Known rows, with every way that one mark hangs from another:
Q51{Q371{Q259{Q380} Q526 Q665}}: [ 0.21  1.33 -0.46  0.46  0.09 -0.24  0.34  0.15  0.15  0.63  1.42  0.31
 -1.47 -1.27 -0.36  0.19 -0.36  5.90  0.84  0.61  0.53 -0.15  0.25]
Q665{Q371{Q51} Q380{Q259 Q526}}: [ 1.25 -0.16  1.16 -0.17  0.10  0.92 -1.26  0.40  1.08 -0.39 -0.91 -1.09
  1.05  1.38  0.16  0.35 -0.30 -7.32  0.01 -0.03 -0.43 -0.53 -0.14]
Q665{Q371}: [-1.16 -0.94  0.71  0.76  0.22  0.51  0.28 -0.24  0.62 -0.57  0.82  0.64
  0.88  0.77 -0.28  0.87  0.16 -0.21 -1.57  0.25 -0.83 -1.31  0.00]
Q259{Q380}: [-0.93  0.12 -0.02 -0.01 -0.32  0.52  0.08 -0.56 -0.19 -0.25  1.50  2.26
  1.54  0.10 -0.15  1.10  0.29  4.78 -0.52  0.15 -0.79 -0.50  0.13]
Q380{Q259 Q665{Q371{Q51 Q526}}}: [ 0.66 -0.89 -0.33 -0.40  0.33  0.81  0.45 -0.21  0.95 -0.50 -0.36  0.22
 -0.92 -0.46  1.25 -0.43 -0.14 -3.89  2.27 -0.63  0.97 -1.21  0.04]
Q51{Q371{Q259 Q526 Q665}}: [ 0.49  0.30 -0.58  1.00  0.23 -0.29  1.17  0.52  0.09  0.97  0.39  0.52
 -1.87 -0.98 -0.26  0.23 -0.61  3.53  0.59  0.52  1.42 -0.40  0.07]
Q380{Q665{Q371{Q259 Q526}}}: [-0.69 -0.53 -1.38 -0.62  0.00  0.14  1.64 -0.36  0.46  0.03  0.36 -0.71
 -1.33  0.87 -0.02 -0.94 -0.08 -0.64 -0.40  0.19  0.09 -0.22  0.19]
Q526{Q371{Q51}}: [ 0.27 -0.54  0.59  0.92  0.34 -0.72 -0.12  0.25 -0.42 -0.62 -0.47  0.70
  0.28 -0.55  0.33 -0.10  0.15  1.60 -0.33 -0.85 -0.32  0.09  0.11]
Q665{Q380}: [-0.46 -0.58 -0.79  0.12 -0.31 -0.08  0.39  0.21 -0.29  0.11  0.22  1.22
  1.49  1.88 -0.49  1.64 -0.51  0.79 -1.96  0.16 -0.38 -0.23 -0.14]
Q380{Q665{Q371}}: [-1.69 -1.37  0.13 -0.41  0.45  0.88  0.63 -0.73 -0.04 -0.68  0.25  2.06
  0.97  0.57  0.01  0.40  0.42 -1.90 -1.65  0.05 -1.29 -1.73 -0.20]
Q665{Q371{Q51}}: [-0.74 -0.42  1.41  1.36  0.53  0.29  0.22  0.28  0.93 -0.91  0.15 -0.24
  0.61  0.68  0.38  0.94  0.53 -0.67  0.17 -0.15 -0.39 -2.27  0.19]
Q51{Q371{Q526 Q665}}: [ 0.69 -0.24 -0.24  1.18  0.38  0.19  0.59  0.29  0.03  0.47  0.69  1.32
 -1.40 -1.45 -0.18  1.65 -0.61  3.70  1.28 -0.12  1.09 -0.86 -0.11]
Q665{Q380{Q526{Q371{Q51 Q259}}}}: [ 1.16  0.70  0.13 -0.20 -0.10 -1.12 -0.55  0.74 -0.45  0.14 -1.55 -2.25
 -0.06  1.66 -0.48 -1.05 -0.24 -2.11 -1.39 -0.29 -0.73  1.72  0.04]
Q371{Q51 Q259{Q380{Q665}} Q526}: [-0.27  1.15 -1.54 -0.66 -0.20 -0.31  1.32 -0.22 -0.36  0.01  0.29  0.33
 -0.71  0.00  0.66 -0.79  0.36  3.73  2.31 -0.27  0.69 -0.55  0.47]
Q665{Q371{Q51 Q259} Q380{Q526}}: [ 0.09  0.92  0.73  0.22  0.13 -0.25 -0.15  0.71  0.80 -0.13 -0.95 -2.91
  0.52  2.65 -0.41 -0.09  0.07 -4.55 -1.03  0.54 -0.77 -0.52  0.14]
Q526{Q371{Q51 Q259} Q380{Q665}}: [-1.39 -0.71  0.07 -0.55  0.20 -1.71  0.02  0.17 -0.95 -0.04 -1.03 -0.93
  0.32 -0.44  0.43 -2.58  0.54 -0.88 -0.81  0.10 -0.40  1.83  0.00]
Q380{Q259 Q526 Q665{Q371}}: [ 0.11 -1.54  0.73 -1.47  0.22  2.11 -0.76 -1.03  0.06 -0.13 -0.53  2.12
  1.15 -0.48  0.26 -0.55  0.17 -6.92 -0.69  0.07 -0.76 -0.71 -0.54]
Q51{Q371{Q526}}: [ 0.36 -0.67  0.22  0.79  0.54  0.41  0.26  0.23 -0.04  0.05  0.50  0.73
 -0.47 -0.26 -0.34  1.81 -0.56  3.24  1.74 -0.24  0.46 -0.43 -0.10]
Q371{Q51 Q259{Q380} Q526 Q665}: [ 0.53  2.06 -1.06  0.84 -0.63 -0.87  1.24  0.34  0.35  0.50  0.99 -0.78
 -1.89 -1.08  0.50 -0.34  0.19  5.82  1.56  0.11  1.82 -0.40  0.67]
Q259{Q380{Q526 Q665{Q371{Q51}}}}: [-0.71  0.68  1.17 -0.81  0.53  0.97 -0.78 -0.89 -0.21 -1.08 -0.06  0.75
  1.15  0.23  0.19  0.20  1.14 -1.75  1.22 -0.15 -1.72 -1.91 -0.03]
Q51{Q371{Q526{Q380{Q259}}}}: [ 0.18 -1.17  0.36 -0.09  0.10  0.31 -0.87  0.34  0.64  0.45  0.44 -0.74
  0.03 -1.20  0.20  0.35 -0.87 -0.73  2.32  0.35  0.95  1.84 -0.33]
Q380{Q259 Q526{Q371{Q665}}}: [ 1.75 -0.86  0.16 -0.39 -0.43  0.59 -1.37 -0.50 -0.65  0.65 -0.43  1.62
 -0.58 -2.51 -0.02 -1.14 -0.40 -2.37 -1.71 -0.31  0.33  1.68 -0.42]
Q665{Q371{Q259} Q380{Q526}}: [-0.15  0.37  0.14 -0.54 -0.21  0.20 -0.08  0.18  0.67  0.26 -0.24 -2.05
  0.59  2.83 -1.12 -0.05 -0.24 -3.89 -2.77  0.82 -1.19  0.40 -0.05]

Rows:
[ 1.57 -0.42  0.67 -0.17  0.32  1.12 -1.64  0.33 -0.13  0.89 -0.63  1.82
  0.63 -0.50 -0.39  1.22 -0.88 -4.23 -0.39  0.48  0.08 -0.11 -0.72] -> Q51{Q371{Q665{Q380{Q259 Q526}}}}
[-0.25  0.93 -0.83  1.03 -0.68 -1.57  0.90  0.81  0.36  0.90  0.21 -2.94
 -1.95 -1.12  0.32 -1.19  0.09  2.83  1.38  0.43  2.78  1.22  0.38] -> Q371{Q51 Q259 Q526{Q380} Q665}
[ 0.03  1.50  1.06  0.00 -0.26  0.29 -0.17 -0.02 -0.14  0.07  0.06  0.07
  0.95  0.27 -0.01 -0.47  0.74  2.49  1.15  0.20  0.22 -0.53  0.32] -> Q371{Q51 Q259{Q380{Q526}}}
[-0.41 -0.04 -0.21 -1.89  0.02  0.31 -1.19 -1.41 -1.61 -0.47 -0.13  2.01
  0.75 -0.90 -0.45 -0.58  0.47  1.21 -1.00 -0.62 -2.31  1.21 -0.37] -> Q259{Q380{Q526{Q371} Q665}}
[-2.16 -0.43  0.87 -0.18  0.41 -0.68  0.45  0.13  0.45 -0.41 -0.37 -1.68
  0.78  0.79  0.45 -1.80  0.86 -3.21 -0.51  0.88 -0.45 -0.37  0.10] -> Q526{Q380{Q665{Q371{Q51 Q259}}}}
[-0.51  0.52  0.38  0.73  0.27 -0.69  0.69  0.98  1.09 -0.36 -0.28 -1.78
  0.52  2.77 -0.13 -0.03 -0.11 -2.86 -1.63  0.63 -0.52 -0.97  0.40] -> Q665{Q371{Q51 Q259} Q380}
[ 0.71 -0.31 -0.45 -0.71 -0.29 -0.35 -1.06 -0.11 -0.88  0.06 -0.84 -0.80
  0.76  1.28 -1.03  0.34 -0.64 -1.45 -2.44 -0.43 -1.51  2.15 -0.40] -> Q665{Q380{Q526{Q371}}}
[ 0.42  0.42 -0.52  1.12 -0.13 -0.65  0.43  0.82 -0.05  0.20 -0.22  0.67
  0.41  0.46  0.09  1.48 -0.16  0.49 -0.84  0.03  0.84 -1.58  0.06] -> Q371{Q51 Q665{Q380}}
[ 0.55  0.96  1.12 -0.13  0.00 -0.23 -1.42 -0.38 -0.77 -0.67 -0.21 -0.10
  0.50 -0.79 -0.11 -0.24  0.56  2.20  0.64 -0.81 -1.15  0.76  0.08] -> Q259{Q380{Q526{Q371{Q51}}}}
[-1.23 -1.37  1.20 -0.52  0.41  0.38 -0.90 -0.11  0.74 -0.61 -0.32 -0.20
  1.35 -0.59  1.17 -1.12  0.50 -6.03  0.72  0.40 -0.22 -0.47 -0.22] -> Q526{Q380{Q259 Q665{Q371{Q51}}}}
[-1.05  0.62  0.14  0.74 -0.14 -1.34  0.55  0.70  1.59 -0.11  0.28 -5.02
 -1.21  0.80  0.23 -1.15  0.07 -0.11  1.22  0.48  1.01  1.17  0.45] -> Q665{Q371{Q51 Q259 Q526{Q380}}}
[ 0.14 -1.06 -0.03 -1.39  0.23  0.44 -0.64 -1.00 -1.71 -0.17 -1.05  2.07
  0.26 -0.67 -0.37 -0.75  0.22 -1.45 -1.25 -0.78 -1.31  1.09 -0.55] -> Q380{Q526{Q371} Q665}
[-1.01  0.18  0.51  0.90 -0.10 -1.00 -0.04  0.42  1.42 -0.59  0.38 -4.33
 -0.65  0.34  0.17  0.21  0.15 -0.45  1.94 -0.06  0.71  0.55  0.24] -> Q665{Q371{Q51 Q526{Q380}}}
[ 0.79 -0.30  0.15  0.12 -0.29 -0.15 -0.83 -0.43 -1.13  0.34 -0.34  1.01
 -0.82 -1.95 -0.62 -0.25 -0.03  0.59 -2.15 -0.44 -0.28  1.20 -0.37] -> Q380{Q526{Q371{Q665}}}
[ 0.95 -1.66 -0.08 -1.92  0.01  1.19 -1.18 -1.02 -1.15  0.09 -1.17  2.81
  0.44 -1.52  0.22 -1.51 -0.17 -4.22 -0.86 -0.68 -0.77  1.61 -0.65] -> Q380{Q259 Q526{Q371} Q665}
[ 1.02  0.55 -0.82  1.46 -0.29 -0.44  1.28  0.42  0.12  0.30  0.24 -0.11
 -1.90 -1.39  0.49  1.01 -0.02  3.61  2.07 -0.77  2.47 -1.20  0.28] -> Q371{Q51 Q526 Q665}
[-1.29  0.08  0.64 -1.51  0.13  1.32 -0.87 -1.38 -0.48 -0.83  0.41  1.32
  1.33  0.38 -0.46  0.26  0.78 -1.26 -0.66  0.06 -2.25 -0.89 -0.27] -> Q259{Q380{Q526 Q665{Q371}}}
[-0.86 -0.65  0.42  0.39  0.34 -0.47 -0.31  0.35  0.24  0.12  0.59 -1.59
 -0.05 -0.39 -0.45  1.15 -0.46  2.36  1.96  0.27  0.33  1.35 -0.25] -> Q51{Q371{Q526{Q380}}}
[-0.98 -0.01 -0.40  0.13 -0.05 -0.37  0.63  0.47  0.88  0.09  0.44 -1.24
  0.71  2.92 -0.74  0.00 -0.35 -2.06 -3.49  1.00 -1.17 -0.09  0.16] -> Q665{Q371{Q259} Q380}
[ 0.55 -0.58 -0.20  0.17 -0.55 -0.27 -0.30  0.48  0.81  0.27  0.08 -1.89
 -0.14 -1.15  0.97 -0.28 -0.31 -0.77  2.96 -0.18  2.25  1.43  0.09] -> Q371{Q51 Q526{Q380{Q259}}}
[ 0.64 -1.69 -0.04 -1.52 -0.15  2.11 -0.42 -0.99 -0.88  0.34 -0.70  3.65
  1.35 -1.08  0.36 -0.46  0.02 -3.88  0.30 -0.28  0.27 -0.25 -0.59] -> Q380{Q259 Q526 Q665}
[-0.34  0.99 -0.31  0.09  0.18 -0.02  0.39  0.18  0.28  0.21  1.24 -0.03
 -0.62  0.04 -0.38  0.39 -0.34  5.59  1.58  0.49 -0.08  0.34  0.32] -> Q51{Q371{Q259{Q380} Q526}}
[ 0.14 -0.27 -0.10  0.76  0.45  0.09  1.05  0.48  0.23  0.52  0.47  0.34
 -1.00  0.24 -0.26  0.38 -0.61  3.34  1.27  0.33  0.74  0.16  0.14] -> Q51{Q371{Q259 Q526}}
[ 2.22  0.39 -1.75  0.56 -0.63 -0.31  0.28  0.80  0.68  0.73 -0.18 -0.61
 -1.41 -0.54  0.72  0.55 -1.08 -1.44  1.42 -0.28  2.46 -0.19  0.17] -> Q371{Q51 Q526 Q665{Q380{Q259}}}
[-0.78  0.06 -0.10 -1.59 -0.18  1.31 -0.40 -1.30 -1.37 -0.12  0.28  3.01
  1.72 -0.34 -0.34  0.54  0.70  1.43  0.12 -0.13 -1.40 -0.49 -0.36] -> Q259{Q380{Q526 Q665}}
[ 0.20  1.63 -0.99  0.48 -0.51 -0.56  0.96  0.27  0.31  0.10  0.88 -1.19
 -0.96  0.24  0.37 -0.28  0.20  5.33  2.32 -0.07  1.15 -0.01  0.71] -> Q371{Q51 Q259{Q380} Q526}
[-0.76  1.15  0.54  0.52 -0.15 -0.25  0.71  0.17  0.21 -0.19  0.76  0.81
  1.02  0.30  0.51 -0.35  0.65  4.29  0.65  0.38  0.20 -0.95  0.55] -> Q371{Q51 Q259{Q380}}
[ 0.50 -0.17  0.35 -0.88  0.39 -0.32  0.08 -0.21 -1.31 -0.09 -1.84  0.60
 -0.43 -0.37  0.21 -2.02  0.59 -1.75 -0.12 -0.59 -0.42  0.54 -0.11] -> Q380{Q526{Q371{Q51 Q259}} Q665}
[-0.40  0.80 -0.83 -0.04 -0.37 -1.07  0.04 -0.30 -0.68  0.46  1.16  0.87
 -0.61 -1.41 -0.31 -1.60  0.01  4.84 -3.31  0.49 -0.65  1.41  0.22] -> Q526{Q371{Q259{Q380} Q665}}
[ 0.91  0.36 -2.56  0.30 -0.78 -0.64  0.94  0.48  0.06  0.77  0.64 -0.54
 -1.31  0.31 -0.50  1.61 -0.94  2.21 -0.83 -0.10  1.26  0.38  0.00] -> Q371{Q526 Q665{Q380}}
[ 0.57 -0.21  0.36  1.26  0.24 -1.10  0.06  0.31 -0.51 -0.23 -0.35  1.00
 -0.80 -1.83  0.37 -0.18  0.14  1.81 -0.99 -0.59  0.42 -0.25  0.11] -> Q526{Q371{Q51 Q665}}
[-0.52  0.67 -0.32 -0.33  0.30  0.05  0.43 -0.50  0.52 -1.06  0.64 -0.69
 -0.62  0.09  0.57  0.40  0.45  1.30  2.16 -0.52 -0.71 -1.58  0.34] -> Q259{Q380{Q665{Q371{Q51 Q526}}}}
[-0.27 -0.09  0.33 -0.25 -0.10  0.44 -0.76 -0.03  0.40 -0.25 -0.19 -1.22
  1.26  2.39 -1.00  1.28 -0.23 -3.77 -2.24  0.23 -1.59 -0.04 -0.27] -> Q665{Q371 Q380{Q526}}
[ 1.17  0.87 -0.05  0.71 -0.24 -0.16 -0.20  0.48 -0.42  0.33 -0.90 -0.05
  0.32  0.36 -0.19  1.45  0.01 -1.53 -0.04 -0.22  0.77 -0.97 -0.16] -> Q371{Q51 Q665{Q380{Q526}}}
